Each row comes from the steps of one path. Every step used is in the known rows, and no mark comes twice. Write the path behind each row, first mark first.
Known rows:
L/Q: [ -1  -1  -3   1  -2  -2  -1  -1   0   0  -1   0   0   1   1   0  -3   0
  -6   0   0   5  -1  -2   2   3   3   4 -11  -1]
Z/C/X/U: [ -2  12   1  -7  -1   4  -2   6   0   4  -1   2   1  -3  -2  -3   5  -3
   2  -2  12  -3   2  10  -4 -16  -4   2  13  -4]
C/Z: [  1  -7   0   1  -3  -5   1   4   4  -1   0  -1   0  -3  -1  -6   1  -1
  -6  -1   5  -1   3  -2   3  -2   1   2 -15   5]
L/Q/J/U: [ -1  -4   1   4  -1  -2   0   1  -5   0  -3   1  -1   2   1   3  -5  -1
  -4   0   5  12   4  -8   1   9   1  -5 -10  -2]
J/U/L/Q: [ -1  -8  -1   3  -1  -1  -1  -1  -2   1  -6   3  -1   1   2   4   6   0
  -8   3  -8  14   0  -8   6   5   1   2 -12  -2]
S/Z/C/X/U: [ -2   7   1  -8   7   1  -1   6  -1   3  -1   2   0   0  -1  -1   8  -4
  -4  -1  11 -10   3  14  -3 -21  -8   2  -1   0]
D/Q/L: [-8 -5  1 -2 -8 -1 -2  1  4 -3  1  1  1 -2  2  2  0  0  0  0 -5 -6  0 -4
  2  5  7 -7 21 -3]
C/Z/S/V/U/L/Q: [  3  -5   0   1   8  -4   3   0  -1   3   8  -6   0   3  -1  -3   9   1
   2   0   2   5  -4  -7   7  -1  -2   2 -45  10]
S/V/U: [ -1  -3  -1  -2   9   4   3  -4   6   1   2   0   1   6   0  -2   6   1
  11  -1   4   8   4  -3  -1   8   3   4 -16   0]
Z/S/V/U: [ -1   2  -1  -1  10   4   5  -5   3   4  12  -6   1   5  -1  -3   8   0
   6   0   4   7   0  -1   0   2  -4   2 -25   3]
D/Q/X/U/J: [ -6   2   1  -2 -11   4   1   1   4  -9  -7  -1   3  -2   1   1 -11   3
   5  -1  -6  -7  -5  -2   0  -3   4  -6  26  -3]
Q/X/U: [ 2  9 -2  1 -7  5  2 -2  5 -1 -7  1  3 -2  1 -3 -6  2  6  0 -9 -2 -6  2
 -1 -3  6  0 19  0]
X/U/L/Q: [ 4  1 -1  2 -6  6 -5 -3 -3  1 -9  1  3 -1  2  4  5  1  7 -1 -1 -2 -1  3
  5  4  3  4 -2  2]
V/U/L/Q/X: [  1  -5  -2   1   1  -1   1  -3   3   0 -11   1  -2   1   3   1   4   4
   7   0  -9  14  -8  -9   8   1   3   6  -5   1]
L/Q/X/U: [  2   8  -2   2  -5   2   1  -1   0  -2  -6   0   2   0   1   0  -8   2
   2   0 -10   2  -9  -1   1  -1   7   2   4   0]
X/U/J: [ 2  3  1  2 -7  7 -2 -2  0  0 -8 -3  3 -2 -1  2 -6  1  8 -4 12 -4  4  4
 -2  4  0  5 12 -2]
D/Q/J/U: [-10 -10   3  -1  -6   0   1   3   0  -7  -2   1   0  -1   1   2  -4  -1
  -1   0   3   4   7  -8  -1   6  -2 -14  10  -5]
V/S/Z/C/X/U: [ -3   5   0  -8  11   0  -1   3  -2   1   8  -1   0   1  -1  -2   6  -5
  -5   0   9 -23   0  19  -5 -18 -14  -3   2   2]
U/V/S: [ -4  -5  -2   1   3  -2  -4  -3   2   1   6   0  -1  -2   0  -4   1   0
  -6   2   0 -11   3   4  -7   1  -6  -1  10  -1]
X/U: [ 1  3 -1  0 -6  8 -1 -2  2  0 -6  0  4 -3  0 -1  0  0  8 -1  4 -3  4  6
 -1  3  1  3  9 -1]
X/U/J/Q: [  6   5   2   2  -9   8  -2   0  -3  -4 -11   1   3  -2  -1   3  -8   1
   8  -2   8   1   4   3  -1   5   0   4  11   0]
C/Z/S/V/U/L: [  2  -5   1   1   7  -3   3   0   2   3   8  -5   0   2  -1  -4  11   0
   3  -1   3   3  -1  -5   6  -2  -3   1 -38  10]
Q/L/U/V/S/Z: [ -1  -3  -1   3   3  -6  -4  -1  -3   5   6   0  -3   0   0   4   6   0
  -4   1  -6 -10  -3   2  -2   4   4  -1  11   0]
S/Z/C/X/U/V: [ -3   6   1  -7   9   0  -3   5  -2   4  -1   3  -1  -1  -2  -1   8  -3
  -4   0   9 -10   4  12  -6 -21  -9   1   3   0]
X/U/V/S: [ -2   1  -1   1  -1   6  -4  -3  -1   1  -1   0   3  -3  -1  -2   1   0
   7   1   2 -13   3   9  -6   2  -4  -1  17   0]
C/X/U/J/Q: [ 3 16  2 -7 -7 10 -5  4 -2 -2 -8  1  2 -3 -2  1 -5  0  6 -2 12  0  4  7
 -4  0 -3  3 22 -2]
D/Q/J: [ -8  -8   2  -1  -8  -2  -1   3   2  -7   0   0   1  -2   2   1  -5  -1
   0  -3   8  -4   7  -4  -1   5  -1 -12  10  -4]
L/Q/J/U/V/S: [-3 -5  0  4  3 -3 -2  0 -7  0  2  0 -2  2  0  2 -4  0 -5  1  3  5  3 -6
 -3  8 -4 -7 -5 -2]
L/U/V/S/Z/C: [-2 -6 -1  0  6 -9  0  1 -4  1  6  0 -4  0 -1  1  4 -1 -8  2  0 -9 -1  7
 -5 -9 -5  0 -6 -3]
L/Q/J/U/X: [  0  -8   0   4   0  -3   4   1  -5  -1  -3   0  -1   2   2   2 -12  -1
  -5   0   0  12   2  -9   2   8   0  -4 -12  -2]
Q/L/U/J: [ 2  0  1  5 -7 -4 -2 -1 -2  5  0 -3 -2  0  0  6 -2  1 -1 -3  1  2 -2 -5
  2  9 10  4 12 -4]
Z/S/V/U/X: [  0  -2  -1  -1  11   3   8  -6   3   3  11  -6   1   5  -1  -4   1  -1
   6   0  -1   7  -1  -2   1   1  -4   2 -26   3]

Which path is each row?
[  1  -1   0   1   5  -3   4   1   2   2  13  -6   1   2  -2  -6   5  -2
  -4   0   5  -2   1  -1   2  -3  -3   0 -36   8]	C/Z/S/V
[ -4  11   1  -7   3   3  -4   5  -2   4   3   2   1  -3  -2  -4   6  -3
   1  -1  10 -11   2  12  -7 -16  -8  -1  18  -4]	Z/C/X/U/V/S
[ -4  12   0  -9   4   8  -7   2  -1   2   1   0   1  -4  -1  -3   5  -1
   2   1   7 -15   3  14  -9  -7  -9  -1  21   1]	C/X/U/V/S/Z
[ -9  -7   1  -2  -1  -5  -3   1  -2  -4   6   0  -2  -1   1   5   2   0
  -3   2  -9 -14  -4   1  -1   1   2  -9  16  -1]	D/Q/L/U/V/S/Z
[  2  -3   2   1   7  -3   5   0   1   2   8  -8   0   3  -3  -4   2   0
   3  -2  10   4   0  -6   2  -2  -4   3 -34   8]	C/Z/S/V/U/J
[  9  -1   0   3  -6  -2   2   1  -2  -4  -4   7  -1  -1   0   3  -9   0
  -1   3 -14   9  -3  -5   6   9   9   0   7  -1]	J/Q/L/U/X
[  1  -3   0   1   0  -5   3   2   2   2   8  -5   0  -3  -2  -7   3  -2
  -8   0   5   0   0  -2   3  -6  -4   0 -25   8]	C/Z/S
[ -2 -12  -2   2   0   0   8  -2   3  -1  -5   3   0   1   1  -2  -9  -3
  -7   3 -11  13   2  -6   3   3  -1   1  -2  -5]	J/U/X
[  6   4   0   3  -9  -5   3   1  -2  -6  -6   0  -3   1  -1   5 -12   3
  -4   0  -3  10  -4  -4   1   3   5   4   1  -4]	L/U/J/Q/X
[  2   5  -1   0  10   2   4  -6   1   4  10  -5   1   6   1   0   7   2
   6   0  -7   8  -8  -5   4  -1   0   1 -28   5]	Z/S/V/U/L/Q/X
[  6   8   0  -1   1   3   1   1  -1  -9  -6   7   1  -1   0  -1  -7   1
   1   4 -14  -5  -4   6  -2  -5  -2  -5  14   4]	J/Q/X/U/V/S/Z
[  3  -6   0   4  -4  -4  -4  -1  -3   1  -3   0  -1   1   4   4   4   1
  -4  -2   4   3   2  -6   6   7   2  -1 -14   1]	U/L/Q/J
[  3   9   0   2  -7   5   2  -1   3  -1  -8  -2   3  -1   0   0 -11   3
   6  -2  -2  -3  -6   0  -1  -2   5   3  21  -1]	Q/X/U/J
[  1   8  -1   3  -5   5   0  -2   4  -1  -7   2   2  -3   0  -4  -5   3
   6   1 -11  -3  -5   0  -3  -3   6   0  24  -1]	Q/X/U/V
[  2  -9  -3   2  -4  -4   6  -2   1  -1  -2  -2  -2   0   1   0 -11  -1
  -5   1  -8   5  -2  -1   3   2   4   5  -8  -5]	L/U/X
[ -6   1   0  -5  11  -4  -4   2  -1   3   8   1  -2  -1  -1  -4   6  -2
 -10   2   5 -17   3  11  -9 -15 -12  -2   7   0]	U/V/S/Z/C/X
[ -4  -6  -2  -1   9  -4  -3  -2   1   1   6   0  -2  -1   0  -3   4  -1
  -9   3   0 -16   3   7  -7  -5  -9  -2   2   1]	U/V/S/Z
[-3 -7  2  5 -1 -1 -1  2 -3  1 -3  3 -1 -1  0  1 -1 -1 -3  0  7 10 11 -9
 -4  9 -3 -8  7 -4]	Q/J/U/V
[ -5  -6  -1  -1  11  -6  -2   0  -1   2   7   1  -2   0  -1  -3   5  -2
 -10   2   3 -16   3   9  -7 -12 -10  -2   0   0]	U/V/S/Z/C
[  0   4  -1  -1   7   2   3  -5   3   4  16  -6   2   4  -1  -3   6  -2
  -2   0   4   0   2   3  -2   1  -3   0 -25   2]	Z/S/V
[  3  16   4  -5  -3   4  -4   8  -5   2  -3   4   1  -3  -2   1   1  -2
   4  -3  11  -1   1   6  -2 -11   0   1  22  -3]	Z/C/X/U/J/Q/L
[ 3 18  3 -6 -7 10 -7  4 -3  1 -7  2  2 -4 -2  2 -3  0  7 -2  9 -1  2  5
 -3  3  1  2 30 -1]	C/X/U/J/Q/L
[  7  10   0   2  -7   5   1   1   1  -8 -10   9   2  -3   0  -2  -9   3
   5   3 -14   6  -3  -1  -1   1   4  -2  19   1]	J/Q/X/U/V
[  1   5  -3   1  -3  -3   2  -1   2  -2  -2   0   0   1   1  -2  -8   2
  -6   1 -10   5  -9  -4   2  -2   7   2  -2  -1]	L/Q/X
[ 8  4  0  2 -8 -2 -1  2 -3 -4 -3  7 -1 -1  0  4 -2  0 -1  2 -9 10 -1 -3
  4 10  9  0  8 -1]	J/Q/L/U
[  0   2   1   0  10   3   5  -5   2   4  11  -8   1   5  -2  -1   4   1
   6  -2   8   7   1  -2  -1   2  -4   3 -24   2]	Z/S/V/U/J
[ -1   7   3  -7   7   0  -1   6  -3   3  -2   0   0   0  -1   1   4  -3
  -4  -2  16 -10   3  13  -4 -20  -9   3   0   0]	S/Z/C/X/U/J
[ -6  -9   0   0  -8  -3   1   0   1  -4   1   0  -1  -1   2   4  -7   0
   0   1 -13  -3  -5  -6   4   5   8  -5  16  -4]	D/Q/L/U/X
[  3   0  -2   3  -4  -4  -2  -2   1   0  -4   1  -1   1   4   2   2   2
  -6   0 -11   3  -8  -5   7   0   6   3  -7   1]	U/L/Q/X
[ -3  -5  -2  -3   9  -4   1  -2   2  -1   9  -3  -1   2   1  -2   3  -3
 -11   1   4 -19   1  13  -3  -7 -11  -3  -7   3]	V/S/Z
[  2  -8   0   0   9  -3   8  -1   3   2   9  -6   1   3  -1  -7   0  -1
   3   0   0   4  -2  -5   5  -3  -3   2 -37   9]	C/Z/S/V/U/X
[ 0 -1 -1  5 -5 -4 -4 -1 -1  6  2  1 -3 -2  0  3  4  1 -1  0 -7  2 -1 -5
  0  9 11  2 15 -3]	Q/L/U/V
[  6   2   0   2  -4  -3  -3   1  -4  -4   1   7  -2  -1  -1   3  -1   1
  -2   3 -11   2  -2  -1   0   9   5  -3  13   0]	J/Q/L/U/V/S
[  0   0   0  -1  10   3   3  -6   3   5  11  -5   1   5   0  -1  12   1
   6  -1   2   7   0  -2   3   2  -3   2 -28   4]	Z/S/V/U/L
[ -2   0   0  -1   6   3  -3   0  -3   2   0   1   2  -2  -1  -1   5  -1
   4   1   4 -17   2  13  -7 -10  -8  -2   9   1]	X/U/V/S/Z/C
[ 0 -8  3  5 -3 -1 -1  1 -3  1 -4  2 -1  0  2  4  4 -1 -3 -2  7 10  9 -8
  2 10 -2 -7 -3 -2]	Q/J/U/L
[  4  -2   2   2  -1   1   1   0   1  -3 -11   2  -2   0   0   3  -5   3
  10  -2   3  16   1  -9   3   8   3   5  11  -1]	V/U/J/Q/L
[  2  -5  -2   2  -4  -3  -4  -2   0   1  -4   0  -1   0   3   3   6   1
  -6   0  -3   3  -2  -3   7   3   3   5 -15   1]	U/L/Q
[  7   5   2   2  -8  -2   2   1   1  -7  -8   2   0   0   0   1 -15   3
  -4  -1   0   7  -1  -5   1   1   3   3  10  -1]	U/J/Q/X
[ -1 -13  -2   0   3   1   8  -3   7   0  -9   0  -1   0   2  -4  -9   0
   7   0  -6  12  -1  -6   4   1  -1   6  -1  -2]	V/U/X
[  1  -5   0  -1   8   3   1  -4   5   2   1   0   1   6   1   0  11   2
  11  -1   2   7   3  -5   3   8   3   5 -20   1]	S/V/U/L
[ 1  0 -1  4 -6 -3 -2 -1  0  5  2  0 -2 -1  0  4  3  0 -1 -1 -5  2 -3 -3
  3  9 11  2 10 -3]	Q/L/U
[  7   3   0   4  -6  -2  -3   2  -3  -3  -3   8  -2  -2  -1   4  -2   1
  -1   3 -11   9   0  -5   2  10   9  -1  12  -1]	J/Q/L/U/V
[-8 -6  0  0 -8 -3 -3  1  0 -3  1  1 -1 -3  1  4  0  2  0  1 -9 -3 -2 -6
  0  6  8 -6 21 -4]	D/Q/L/U/V
